Each row comes from the steps of one path. Every step used is in the known rows, and no mark comes twice. Write the path behind each row, first mark first.
In the rows, 128 means zero.
Known rows:
r > v > m > w > e: [114 144 123 168  95 120 137 148 108 119 106 155  92 137  61 135 123 123
  84 135 102 127 152 180 141 130  85 118 115 117  93 158 141 141 119  84
 147]
v > m > w > u: [ 74 137 109 175 117 130 139 149  73 120 114 148  89 136 139 122 114 115
  90 116  93 140 145 111 137 140 108  99  99  97  92 138  52 138  82  95
 131]
w > e > d: [ 94 145 123  88 155 128 130 106 126 106 102 145 125 128  45 135 130 101
 128 124 183  90 170 132 148 112 122 143 121  77 137 163 130 127  87  86
 124]
q > v > m > w > e > d: [ 96 140 122 131 150 123 135 119 105 108 123 186 126 131  17 147 141 105
 107 136 147  81 169 149 138 148  88 134 121  56 118 164 125 141 112  85
 144]
h > x > y > e: [167 146 142  94 134 149 145 143 180 107 103 101 111 131 148 190 140 133
 205 108 213 131 151 107 125 175 110 120 117  85 141 113 135 115  93  80
 126]
h > b > f: [ 91 159 167  71  38 114 135 169 131 120  82  90 120 114 169  82  96 131
 126  73 138 165 155  80 141  85 128 125 106 134 173 130 163 118 111 101
 112]
s > w: [111 142 113 168 130 127 143 140  85 128 107 119  93 140  94 127 111 105
 142 100 141 161 137 130 139 118 139  94 107 111 124 155 113 139 107 105
 126]
b > f: [ 94 156 150  73 107 119 133 172 116 121 105  99 108 110 166 108 102 126
 136  81 124 173 154  95 145  63 120 119 106 127 145 141 150 125 108  85
 115]
b > h: [130 145 109 103 134 119 127 162 116 120 118 132  99 130 143 121 110 113
 109  84 155 153 142 118 130 107 157 124 100 141 141 138 165 124 146  80
 122]
y > x: [136 148 128  86 157 144 133 171 135 118 102 121  95 124 149 146 113 102
 171 102 168 142 153 121 126 173 146 101 111 110 138 156 125 120  77  93
 123]
m > w > b > h > x > y > e: [150 138 137  91  88 139 156 165 196  84  95 102 114 123 132 165 143 135
 197  94 214 109 152 121 124 205 137 124 112  81 137 103 142 113 127  82
 139]
u > w > m > v: [ 58 142 111 101 133 114 132 113  56 125 108 177 129 145 146 161 111 110
  88 113  93 157 158 113 132 114 151 103 100 159 117 185 135 141  52  88
 125]
h > b: [103 151 138 101  64 129 130 154 115 126  86 122 115 143 167  89 101 119
 115  94 155 148 148  98 134 126 140 128 105 135 161 134 135 121  91 110
 114]
e > w > s: [100 151 105 143 168 131 139 148 108 118 110 118  91 137 117 158 111 129
 133 111 146 129 141 131 148 134 138 125 112 116 108 134 130 129 101 140
 112]
e > y > x > h > b: [137 157 126 100  54 129 148 182 200 109  82  98 123 127 130 129 110 105
 162  94 217 104 167  92 114 212 161 125 111 102 193 113 159 106  75 120
 116]
e > y > x: [143 158 128  77 158 153 132 175 172 120 116 109 107 115 112 158 112  98
 189 108 236 129 172 119 127 214 164 110 124  83 161 143 118 117  66  96
 124]
w > e > y > x: [136 152 137  78 143 147 135 158 192 110  93 111 113 110  61 165 117 105
 193 120 240 116 174 138 129 216 156 122 130  90 155 147 138 115  65  95
 132]
e > y > x > h > b > w: [159 161 122 124  75 141 166 153 194 113 107  80 100 123 129 147 123 124
 159  76 218 107 162  84 115 201 164 124 109 133 193 104 142 113 104 143
 109]
f > b > w > m > v > r: [ 77 144 115 162 120 144 120 140  84 116 113 161 125 141 206 177  98 123
  47 108  67 187 144 114 125 142 118  94 105 194 127 174 139 135 126  64
 125]
x > h > b: [114 149 118 119  48 119 144 170 150 114  82 116 118 143 163 105 106 116
 122  91 156 122 149  91 123 139 139 133  98 129 170 116 160 114  90 114
 113]
f > b > h > x > y: [148 140 124  88 147 129 136 162 209  93 100 100 123 134 147 146 124 133
 130  80 177 142 144 111 120 208 161 134 107 116 166 114 176 115 168  79
 131]
x > h > b > w > s: [128 150 113 156  94 126 169 146 127 110  92 106  91 138 148 128 107 136
 131  87 173 108 142 110 132 146 132 131 103 196 154 105 167 119 118 170
 107]
f > b > h: [117 141 123  83 162 107 123 170 132 112  87 120 112 132 157 101 109 125
  76  70 157 151 141 116 125 111 168 129 100 163 154 136 178 125 191  86
 129]
y > e > w: [130 158 125 118 159 141 132 135 137 126 115 101  92 129 115 192 143 131
 169 110 165 133 147 104 137 119 130 116 115  50 113 134  95 130  90  98
 114]
v > m > w > b: [ 79 136 112 141  73 132 141 207 100  99 104 154 100 136 189  97 102 117
 118 104  96 120 150 146 142 166 122 121 100 116 102 151  77 132 124  89
 147]
b > w > m: [105 150 116 108 144 141 145 105  81 126 100 108  83 135 138 140 106 124
 114  87 145 160 128  88 138 111 206 113 105 145 131 177  99 132  87 113
 114]
f > b: [ 89 142 132  78 183 119 121 170 117 116  74 121 116 143 180  96 108 127
  85  86 143 155 144 113 134 109 148 128 105 153 142 146 136 131 142  96
 127]
y > x > h > b > w: [154 155 122 130  77 136 167 151 170 112  98  88  91 129 152 138 123 128
 148  73 175 116 149  86 114 176 149 118 102 151 177 112 145 115 110 140
 108]
s > w > m > v > q: [ 98 142 142 179  89 126 124 133  53 132 131 210 106 146 120 188  82 108
  88 131  70 163 149 131 129 111 132  94 109 172 109 201 111 143 105  72
 146]
x > h > b > w: [140 154 116 139  72 132 162 143 150 116 105  95  95 136 158 125 122 132
 125  74 160 123 146  84 122 136 143 129  98 158 172 108 144 120 115 137
 106]
e > y > x > h > b > f: [119 165 160  69  31 116 150 192 205 107  81  71 129  99 135 117 103 119
 167  74 195 127 172  75 124 157 147 124 113 105 202 113 181 105  99 110
 114]
f > b > w: [119 148 126 107 179 132 144 143 122 119  97  99  91 137 172 116 121 142
  95  69 148 149 143 102 131 113 149 124 103 178 150 131 124 134 157 123
 117]
u > w: [ 84 143 105 124 184 127 148 124  88 130 113 141 121 144 123 102 132 113
 129 102 135 143 160 130 136 122 142 102  93 137 127 152 122 139  78 124
 114]
x > y: [123 147 110 111 144 152 132 163 172 109 134 116 113 136 144 140 122 120
 171 102 145 144 151 113 134 161 113 122 109 122 141 137 129 121  92  69
 120]
q > v: [110 143 126 118 167 132 120 164  69 121 130 189 139 144 156 161 113 114
 126 123 118 164 142 121 128 109  87 119 110 136 124 157 128 135 100  76
 128]
e > w: [105 156 106 123 164 137 125 146 126 126 126 112  93 136 119 162 126 123
 129 105 125 147 145 110 143 120 150 121 109  59 116 145  95 134  94 100
 111]
h > x: [130 142 126  94 142 128 134 148 110 119  95 124 102 142 172 145 110 120
 117 104 170 161 141 116 135 142 161 129 106  85 135 127 132 126 100 100
 121]
m > w > e > y > x > h > b: [119 149 130 103  35 122 159 171 211 101  69 104 121 120  56 117 126 113
 159 103 220  85 168 116 116 221 165 133 114  82 177 106 172 111  71 126
 127]
m > w > b > h > x: [117 133 120  88  87 114 147 175 132  90  85 124 109 131 159 118 112 124
 108  85 174 135 141 133 131 176 195 134 100  88 135 116 146 120 152  99
 136]

Write each row's path:
[ 54 136 111 130 125 132 143 139  77 109 106 135 101 133 114 105 121 113
 108 110 125 142 147 105 142 113 137 107 100  92  99 127  58 133  51 103
 121]
m > w > u
[ 84 141 105 144 184 122 157 130  80 121  99 144 112 143 120 109 115 122
 135 109 155 124 154 146 143 137 132 110 100 179 118 140 152 134  89 160
 115]
u > w > s
[142 143 118 102 137 148 138 156 184 103 119 108 115 139 151 159 124 125
 163 102 169 147 147 112 130 196 136 128 110  91 147 122 140 118 102  80
 123]
h > x > y
[123 148 111 147 159 137 157 137  91 119 115 119  78 136 149 138 106 134
 134  96 164 130 141 127 142 122 126 123 108 194 126 126 142 129 117 153
 111]
b > w > s
[145 143 131  93  98 120 142 161 157  92  78 102 114 127 168 178 120 133
 140  89 192 128 140 117 129 176 181 134 108  74 139 118 137 113 157  98
 129]
y > e > w > b > h > x
[151 147 139  67 171 131 139 122 193  93 100 105 134 124  94 169 149 115
 155  93 246  82 170  98 125 180 139 133 121  60 173 123 150 115 152  83
 128]
f > b > h > x > y > e > d
[ 90 146 123  94 121 137 139 145 162 115 111 128 112 118  12 122 127 118
 146 124 231 113 174 149 145 162 156 144 126  66 134 126 130 132  66  97
 135]
m > w > e > y
[ 54 146 149  67  51 117 147 204 122  91  89 105 116 105 169  75 103 129
 141  76 114 144 158 114 151 101 138 124 104 115 133 135 122 123 113  90
 131]
m > w > b > f
[141 150 123 136 159 138 151 137 163 105 100  96  98 132 108 204 132 142
 182 115 195 111 144 124 138 186 129 126 120  88 119 110 142 120 106 137
 117]
h > x > y > e > w > s
[169 142 147  80 143 134 142 150 201  98  81  92 119 127 145 178 140 140
 174  88 221 126 148 105 117 183 133 125 114 109 156 107 168 113 153  82
 132]
f > b > h > x > y > e
[ 75 142 116 130  98 115 130 123  54 124 105 163 112 142 125 178  98 102
  97 113  98 167 143 113 134 111 151  98 109 143 114 188 128 141  71  75
 132]
s > w > m > v
[ 90 148 116 105 110 125 133 118  67 124 120 157 104 139 166 183 105 118
  89 103 102 162 148  97 132 104 149 114 106 172 123 174 127 137  75  83
 122]
b > w > m > v
[ 88 143 105 174 107 147 111 169  82 123 145 184 125 141 216 177 101 107
  76 129  62 188 156 135 130 128  63  97 105 168 116 158 143 133  98  42
 122]
m > v > r
[122 153 126 108 132 146 142 125 173 117 112 107 109 119  51 155 122 128
 153 113 234 120 170 130 142 156 144 146 127 118 154 131 129 126  89 106
 123]
b > w > e > y
[115 160 159  75  31 109 151 190 180 106  72  78 121 105 158 108 103 123
 157  70 150 136 160  76 124 134 134 119 105 123 186 119 186 107 104 109
 114]
y > x > h > b > f
[103 143 114 187 148 157 113 172  74 119 144 194 144 143 192 172 105 110
  98 134  80 189 140 136 125 139  62  94 107 151 121 162 132 134 118  54
 125]
q > v > r
[144 149 109 104 125 133 152 180 219  99  91 108 116 114  75 177 124 104
 189 113 220  92 170 124 117 208 149 128 119  89 160 126 164 109  68  99
 127]
w > e > y > x > h
[ 73 144 107 164 101 147 112 148  69 122 126 180 126 141 204 181  92 107
  66 128  62 192 146 122 130 132 108  92 105 165 112 183 135 133  84  45
 124]
w > m > v > r
[ 89 159 151 120  36 114 140 215 112  98 105 113 113 113 196 103  93 124
 106  91  76 148 158 132 149 110  96 107 107 134 126 152 120 126 150  79
 138]
r > v > m > w > b > f
[133 151 127 106  54 122 149 179 176 108  75 107 116 133 154 122 110 109
 151  90 174 113 153  93 113 187 149 120 103 119 178 121 163 107  83 119
 116]
y > x > h > b
[142 147 119 186 151 132 115 177  67 137 138 198 115 149 193 180 101 115
  98 129  72 161 140 129 123 145  48 109 107 144 115 173 116 141 145  66
 141]
q > v > m
[ 96 146 115 146 140 143 147 114  90 112 110 110  96 132 165 145 115 126
 119  95 130 150 142  83 139 105 124 108 101 155 123 134  57 126  80 114
 107]
b > w > u
[130 153 118 141 161 143 147 141 156 109 112 102  98 130 103 192 131 138
 188 115 179 109 147 125 141 165 114 122 120 107 114 121 134 122 100 131
 115]
x > y > e > w > s
[126 152 133  82 167 138 133 117 114 117 119 131 116 127 104 157 138  98
 163 115 219  93 172 102 140 110 114 123 120  58 143 146 104 125  84  86
 119]
y > e > d
[ 94 149 115 114  57 116 144 126 100 115 102 147 114 140 165 178 106 120
  87  96 111 141 150  81 122 123 153 121 102 172 146 155 150 128  76  97
 119]
x > h > b > w > m > v
[108 149 154 157  55 130 129 129  72 131 129 199 107 145 156 176  85 125
  75 118  80 154 154 108 124 116 133 110 107 199 133 181 118 135 109  89
 136]
h > b > w > m > v > q
[112 144 142 156 102 131 115 165  71 131 152 222 109 145 169 181  90 115
  90 134  68 158 165 136 128  96  81 112 107 182 112 172 122 138 107  61
 141]
m > v > q
[109 137 112 134  77 115 142 177 122  93  92 122 113 128 144 116  98 110
 132  78 145 137 138 135 135 141 163 115 102 152 139 151 136 121 172  88
 137]
s > w > b > h
[107 147 120 131 114 137 136 152 159 123 116 137 103 121  31 136 122 119
 133 129 203 112 173 153 141 182 133 140 125  72 129 135 127 135  91  92
 142]
v > m > w > e > y
[ 91 151 124 137 145 141 134 116 116 111  96 102 108 128 131 190 130 127
 151 116 144 136 145  83 141 115 119 106 110  70 103 133  45 123  60 100
 110]
y > e > w > u
[150 140 120  93 131 116 134 151 126 114  98 120 101 136 158 145 112 120
 103  88 181 158 138 117 126 147 182 130 102  99 148 122 169 121 147  94
 124]
b > h > x
[112 139 112 171 135 127 134 179  66 132 145 192  95 142 122 133 124 116
  93 121  87 144 146 143 125 152  87 107 103  90  97 146 111 152 124  86
 147]
q > v > m > w
[118 148 142 168  46 125 138 139  95 123 126 195 109 144 154 188  88 123
  81 117  81 137 155 104 116 125 133 114 103 196 139 171 133 131 109  93
 135]
x > h > b > w > m > v > q
[ 71 150 109 143 150 137 128 126 108 112 107 112 108 134 133 166 118 120
 119 112 111 147 143  87 145 113 136 110 106  77 105 141  45 126  65 102
 108]
e > w > u
[122 150 125 144 103 132 160 135 103 118  97 111  89 138 151 117 102 138
 127  90 175 126 142 114 139 140 133 128 107 200 148 117 153 123 119 167
 108]
h > b > w > s
[146 147 134  75 125 139 144 134 189  81 107 113 138 121 115 175 140 109
 185 100 237  72 172 105 132 191 133 134 121  59 165 128 127 108 132  76
 129]
w > b > h > x > y > e > d
[ 82 138 107 130 144 124 153 161  78 116 111 143  83 136  98  97 113 122
 123 110 160 123 146 149 145 130 141 121 105 130 102 120 142 136  89 142
 125]
m > w > s
[126 155 125 117  79 137 154 134 205 109  96  97 119 120  51 149 122 130
 153 106 244  98 172 116 132 176 150 153 124 120 177 111 153 117  90 121
 120]
x > h > b > w > e > y
[131 145 106 106 117 130 160 182 217  98  98 111 107 112  44 159 135 106
 184 112 222  84 172 133 117 217 160 126 116  64 150 115 162 115  63 106
 132]
m > w > e > y > x > h
[120 150 128 110  62 120 162 150 212 104  63 104 140 125  70 126 126 114
 167 102 217  85 175 114 115 225 157 126 110 114 188 119 177 109  71 137
 120]
u > w > e > y > x > h > b
